Known rows, with every way that one mark hangs from another:
{B {Q N}}: [ -3.5   2.3 -13.1   0.5  25.1  -8.7 -63.8  12.4  -6.7 -41.1   4.5  41.2
  20.8 -20.9   6.0 -27.8   0.8  11.5   7.9 -39.0   0.0  24.6 -32.4]
{B {Q {L {X N}} W}}: [  0.7  21.4 -28.9 -11.0  26.3  -2.7 -37.7  40.1 -17.2 -38.5  24.3   4.4
  10.7 -14.6  13.9 -21.2  27.3   6.5   6.1  46.9  22.5  27.3 -36.1]
{L S X}: [ 15.6   5.1 -29.2  -2.1  39.7  -8.5  12.6  28.4 -18.5 -52.6  35.1   3.2
   2.6 -15.1   6.8   7.2  -8.4   7.6   7.1  55.3   7.1   5.3 -49.1]
{S {L X} N}: [ 23.1  -6.7  43.2   4.1  29.4   0.2 -53.9  14.0  -2.6 -47.5  -7.2 -37.6
  -2.3  -6.3  10.8 -20.1   1.5   2.9   2.6  17.6  -4.4  -1.8 -41.9]
{W {S N}}: [ 12.4  -2.4   4.9   3.0  -3.8  -9.9 -41.6   0.5 -13.7 -41.4 -42.8 -56.5
   7.8 -18.6  10.7 -22.5 -12.0   9.1  14.3 -53.9 -18.5   4.2 -37.7]
{W X}: [ -0.8  -4.2  -9.6   1.4  24.2 -24.2   8.5   3.9  -8.8 -54.8 -30.3  10.3
  21.9 -32.8   8.7 -20.0   2.1   9.1   5.3 -48.4 -14.8   9.0 -19.7]
{X L N}: [  6.8   8.0  -5.3 -13.8  22.8   2.6 -18.0  20.6 -24.2 -25.8 -26.3 -22.8
   5.0 -17.6  19.2  -8.1  41.0  -0.7  -2.8 -61.9  13.7  15.5 -13.2]
{Q {W {X L}}}: [ -6.5   8.3 -41.2 -11.5  22.8 -15.1  20.9  16.3 -29.6 -42.4 -15.5  41.5
  23.4 -57.6  13.1 -22.9  14.2   5.5   6.9 -49.8 -26.3  11.9 -27.0]
{S B {L X} N}: [ 27.3 -16.7  64.3   5.9  30.1   4.1 -48.5   3.5 -11.0 -18.7  -6.4 -43.7
 -11.0   5.2  14.1 -25.3  -2.4  18.2  -0.2   6.2  -8.2  -9.6 -42.0]
{Q N {W {X L}}}: [-17.6   6.1 -29.9 -18.3  23.3 -11.8 -33.9  19.5 -29.6 -45.6  -3.7  72.0
  11.8 -64.6  10.9 -24.8  12.5   9.1   5.6 -42.9 -24.7  13.9 -26.8]
{Q {L S}}: [ -3.1  13.9 -21.8   0.8  36.1  -7.8  -0.1  22.0 -13.0 -37.9  27.6   6.4
   3.5 -13.8  11.9   0.4   6.4   8.1   8.6 -21.5  -9.7   6.7 -36.5]
{B Q}: [  7.1   4.9 -23.0   4.0  27.0 -14.1  -5.7   8.6  -4.7 -40.4  -8.7   8.7
  26.0 -15.2   8.0 -24.5   2.9  11.2  11.4 -47.0  -1.9  22.5 -30.0]
{B {Q {W S {X N}}}}: [  4.5  -0.3 -37.8 -18.0  -6.0 -19.8 -26.1  16.6 -20.8 -40.5 -32.7  -6.2
  32.2 -40.1  11.8 -20.4 -13.2   4.7  20.0 -41.1  12.5  28.6 -19.9]
{Q {L S X} N W}: [-15.5  21.1 -43.6 -10.1  40.6  -4.2 -42.6  44.0 -25.7 -47.6  75.6  65.5
 -12.7 -36.8   9.3  -4.3  -4.4   9.2  10.5  80.4  -0.8  10.0 -58.7]
{S L}: [ 11.9  -3.3  19.0   4.3  27.1  -6.7  -0.4   3.6  11.2 -34.2 -12.7  10.6
   4.4 -17.9  12.9 -25.0  -2.2   6.4   5.2 -47.3  -8.1   5.2 -28.6]
{W {X L}}: [  2.7  -2.5  -3.7 -10.8  22.0 -15.3  11.6   8.4 -28.1 -46.4 -29.5  15.0
  23.5 -38.8  14.4 -11.4  29.3   7.1  -0.6 -59.3 -24.0   9.9 -17.5]
{X {L S}}: [  8.3   7.4 -29.4 -11.3  35.7  -0.2  10.1  25.0 -30.2 -32.5  15.8   8.2
   8.8 -22.3  13.7   6.6  12.1   5.1   4.7 -41.1 -11.1   7.0 -32.2]
{X {L S} N}: [  9.0   8.5 -22.9 -18.1  33.4   5.7 -19.4  31.0 -35.4 -22.5   3.6 -23.8
   1.7 -13.4  17.8  12.6  24.0   1.4  -0.5 -41.2  17.8  12.0 -18.1]
{Q {L S {X N}} W}: [ -0.1  24.2 -45.8 -13.3  38.0   0.2 -18.6  45.8 -26.2 -38.5  49.5   1.1
  -8.3 -22.5  14.5   3.7   9.6   0.2   7.3  69.0  27.4  11.7 -41.0]
{X {L {S B N}}}: [ 15.0  -5.1  11.7  -3.7  38.5   6.5 -42.4  12.3 -50.5  -3.9  -1.5 -48.4
  -1.7  -4.3  15.1  -0.3   9.1  21.9   2.6 -60.6 -19.2  -4.5 -31.5]
{Q {L X} N W}: [-19.1  18.5 -26.2  -8.8  28.8  -5.6 -47.0  29.1 -12.0 -49.7  42.1  66.5
  -8.1 -42.1  10.3 -28.1  10.9  11.8   6.2  64.9  -6.7  13.0 -53.2]
{S {B Q} {L X} N}: [ 31.7 -18.0  61.4   5.3  33.0   3.4 -74.9  14.5 -17.0 -19.4  -0.8 -38.6
   7.0  11.1  14.5 -26.2   0.4  19.9   3.7   6.4  -2.8   3.6 -44.6]
{W {S B L}}: [ 21.6 -18.7  45.5   3.2  -2.4  -5.5   3.9  -6.7  -3.1  -2.8 -28.5 -11.3
   2.6 -14.5  19.7 -23.2 -17.1  22.7  11.2 -58.6 -14.6  -3.6 -39.0]

Rows:
[  6.4 -16.5  48.8   3.4  30.2  -1.7 -74.3   5.8  -1.0  -4.3   6.6  40.8
   8.5 -10.7  12.2 -32.1  -7.4  25.5   7.3 -53.5  -4.2  12.3 -30.2]
{S {B {Q N}} L}
[ -9.2   7.7 -18.6 -17.5  -9.0 -18.5 -14.7  17.5 -23.0 -38.7 -27.7  -6.0
  13.5 -44.3  17.9 -16.7   7.4   3.3  13.2 -33.1  -2.0  15.1 -22.3]
{Q L {W S {X N}}}
[-12.5  -0.1  20.8   2.1  27.2  -4.9 -71.6  11.3 -18.5  -9.4  16.3  37.9
   7.6  -8.9  15.3 -27.8  19.6  30.4   4.6 -44.9 -11.1  17.2 -31.7]
{S {B {Q L N}}}
[ 24.7  -6.6   7.6   2.6  42.2   1.0 -41.7  17.3 -38.7 -24.8  20.1 -51.8
  -6.3   4.1   8.5  -1.1 -11.6  23.8   8.7  32.5  -2.1  -7.0 -47.3]
{L {S B N} X}
[ 20.3  -6.8   6.5  -3.1  40.5   6.4 -59.7  16.7 -53.1  -5.1   6.4 -40.3
  14.3   2.0  14.3   0.0  10.1  22.5   8.4 -66.2 -14.6   7.9 -31.5]
{X {L {S {B Q} N}}}
[ 12.7 -16.0  17.3  -8.8  35.8  -5.7 -43.9  10.3 -56.3 -18.3 -14.4 -39.8
  10.7 -15.0  13.6   4.0   9.4  21.4   5.9 -67.4 -27.4  -4.8 -17.5]
{W {X {L {S B N}}}}
[  0.2  22.2 -53.4  -5.3  41.4  -7.3 -12.7  43.1 -26.0 -46.9  69.6  36.1
  15.9 -19.5   7.8  -2.0  -0.5   8.0  15.2  67.5   2.4  22.5 -54.6]
{B {Q {L S X} W}}
[ -3.1   1.9  13.8  -6.3  40.7   0.0 -53.2  28.5 -29.5 -21.4  58.7  29.7
 -14.3  -6.7  13.5   2.3   7.4  26.5   5.2  53.9  -2.0  -0.7 -51.5]
{Q {L {S B} X} N}
[ -2.4  -6.3   8.6   2.5  28.8  -7.1 -60.0   5.8 -13.6 -13.9   1.4  34.6
  14.4 -12.2   9.0 -30.8  -2.3  29.2   5.1 -49.3  -4.8  16.5 -30.3]
{S {B {Q N}}}
[ 21.9  -1.9  -0.4 -10.1  38.7   4.0 -16.2  30.5 -32.2 -16.0  21.7 -34.1
  -6.0   6.5  14.2  10.1   0.7  18.0   3.0  40.9  32.6   2.9 -34.7]
{L {S B} {X N}}
[ 14.3  -1.0   0.4 -16.3  36.4  10.1 -18.1  23.9 -42.4   2.8   3.6 -28.6
  -3.7  -2.5  20.6   8.5  22.4  16.9  -0.1 -53.9  15.3   4.0 -19.1]
{X {L {S B}} N}
[ 11.1  -7.7  11.0 -25.9 -11.3 -12.5 -17.3  15.4 -38.1 -35.6 -54.5 -32.9
  20.5 -30.5  20.8  -1.8  26.0   1.9   2.3 -62.2  -1.6  13.1 -10.7]
{W S {X L N}}
[  0.0   4.0 -37.8 -13.5  37.5  -7.8 -35.4  26.2 -50.1 -44.3  -1.6 -10.3
  13.3 -44.9  10.2  -4.5  -2.6   2.9  11.5 -41.5 -24.0   4.7 -26.7]
{Q {W {X {L {S N}}}}}
[  5.9  -4.2 -26.0  -5.7  -4.2 -23.0 -51.0   6.7 -29.8 -50.9 -34.7 -23.1
  33.8 -41.4   6.8 -27.9 -26.8  10.1  23.5 -48.6 -19.9  18.5 -29.6]
{B {Q {W {S N} X}}}
[ -0.3   0.9 -34.2 -16.8  -7.5 -19.1  -4.2  10.7 -19.3 -41.1 -40.9 -12.1
  14.3 -49.8  14.1 -20.6 -12.9   3.3  15.5 -37.4   8.6  15.1 -17.8]
{Q {W S {X N}}}
[ 27.1  -3.5  -4.7  -5.3   1.2  -8.3  -7.3  22.0  -3.4 -37.7  17.6  25.5
  21.3 -31.1  12.6 -22.7 -21.7   3.6  21.0  39.7   2.2  18.3 -57.6]
{B {Q {W {S {L X}}}}}
[ 27.8 -13.5  53.6  -5.6  28.0   5.4 -26.9  13.6  -3.9  -9.8  -4.2 -28.8
 -10.8   4.7  19.8 -15.1  13.7  15.3  -3.4  17.2  26.1   0.0 -29.7]
{S B {L {X N}}}
[ 28.7 -10.1  32.8  -5.1  -0.8  -9.4   2.8  12.1   0.1 -43.8  -2.2  -4.4
   5.7 -16.9  15.8 -12.3  -9.4   4.4  10.2  30.1  -0.5   2.0 -51.0]
{W {S {L X}}}
[ 16.1 -15.0  58.2  10.4  29.6   1.3 -51.8  -8.3  -6.3  -6.9 -30.7 -41.2
  -6.7  -2.5  15.8 -31.8  -6.6  21.0   3.8 -73.1 -16.9  -7.9 -30.0]
{S B L N}
[-13.6  12.1 -49.7  -3.1  28.0  -8.0 -54.0  20.8  -7.7 -37.9  16.2  65.0
  18.1 -42.7   3.8 -37.5 -12.5  13.4  14.7 -28.6  -3.0  25.6 -38.3]
{B {Q N W}}
[ 14.6  -8.1  11.0   4.6  -2.5  -4.6  11.3   0.0  -1.1  -1.9 -14.3  16.6
   0.4 -33.2  18.9 -34.3 -29.0  20.1  17.9 -48.9 -15.9  -0.4 -43.7]
{Q {W {S B L}}}
[ 31.8 -13.7  49.0  -1.8  -0.4  -2.8 -48.1  10.5 -12.3 -45.0 -20.3 -51.9
  -2.8  -9.7  14.0 -14.9 -13.3   4.4  11.2  22.9 -10.7  -0.8 -50.9]
{W {S {L X} N}}
[  5.0  -4.4  20.1   0.4  -3.2 -11.8 -19.7   4.3 -19.1  -5.7  -8.4  -7.2
  21.3  -3.8  17.8 -23.0   8.7  26.2  14.6 -52.0 -19.3  14.9 -36.3]
{W {S {B {Q L}}}}
[  1.2  15.9 -27.7  -6.2  -3.0 -12.3  12.8  22.8 -16.1 -44.9  17.8  16.9
   3.7 -39.9  13.9 -19.6   1.3   8.3  16.3  54.1 -11.9   9.6 -57.7]
{Q {L X} {W S}}
[ -1.5  12.2 -26.4  -1.3  37.3  -9.6 -23.5  26.0 -18.8 -36.1  36.1  11.9
  18.2  -5.0  10.3  -0.6   6.8   8.6  10.4 -23.5  -4.0  20.4 -35.8]
{B {Q {L S}}}
[ -5.4   8.8  -5.2   1.7  38.2  -4.8 -56.4  17.4 -22.4 -37.8  10.9 -40.0
  -1.7  -7.5  10.4  -1.9   4.7   7.2   9.6 -30.9 -16.1   3.2 -36.4]
{Q {L {S N}}}
[  2.4   0.7  16.3   5.4  39.7  -0.2 -54.6  12.4 -33.0 -10.5   9.5 -48.8
  -9.5   4.0  14.6  -9.3   2.3  24.2   8.0 -47.4 -16.5  -4.7 -34.2]
{Q {L {S B N}}}
[ -4.6   4.3  -1.0   1.9  37.6  -4.9  -0.7  12.7 -24.3  -8.3  26.1   1.1
  -2.6  -5.2  16.8  -3.7   4.9  25.4   9.0 -33.3 -12.6   0.0 -35.9]
{Q {L {S B}}}
[ 18.6   0.9 -12.7  -1.0  40.9  -2.5 -42.2  27.1 -26.3 -55.0  18.8 -44.2
  -0.5  -6.7   5.7   2.4 -11.0   7.7   8.3  43.7   1.2   0.4 -49.7]
{L {S N} X}
[-21.2   4.4 -39.2  -6.3  26.0 -19.3 -33.3  12.2 -11.9 -52.1  -4.3  69.2
  10.7 -63.3   5.6 -35.3 -13.8   9.1  10.7 -26.4 -15.0  12.6 -27.4]
{Q N {W X}}
[ 25.7  -8.4   6.5   1.6  43.1  -0.2 -61.5  22.5 -40.5 -24.3  27.2 -44.8
   8.8  12.1   9.1  -2.7 -12.3  24.4  11.5  27.5   5.0   5.1 -46.8]
{L {S {B Q} N} X}
[ -8.3  12.8 -24.3   5.7  28.7  -9.2 -11.6  12.8 -15.9  -7.1  14.2  33.4
  16.4 -19.9  13.7 -35.5   8.0  27.9  13.2 -41.5 -15.4  16.7 -37.4]
{S {B {Q L W}}}
[ 29.1 -10.4  40.8 -13.0  -3.8  -1.2 -19.0  18.7  -4.1 -37.0 -15.1 -35.9
  -2.4  -9.3  19.9  -4.6   1.6  -3.3   6.0  29.8  28.2   6.8 -36.5]
{W {S {L {X N}}}}
[ 23.9 -22.7  64.2   5.6  -1.1  -1.7 -47.6  -8.3 -10.8  -4.9 -43.4 -57.3
  -0.6  -7.9  17.4 -25.1 -19.1  18.5  11.6 -69.0 -21.9  -8.2 -37.9]
{W {S B L N}}
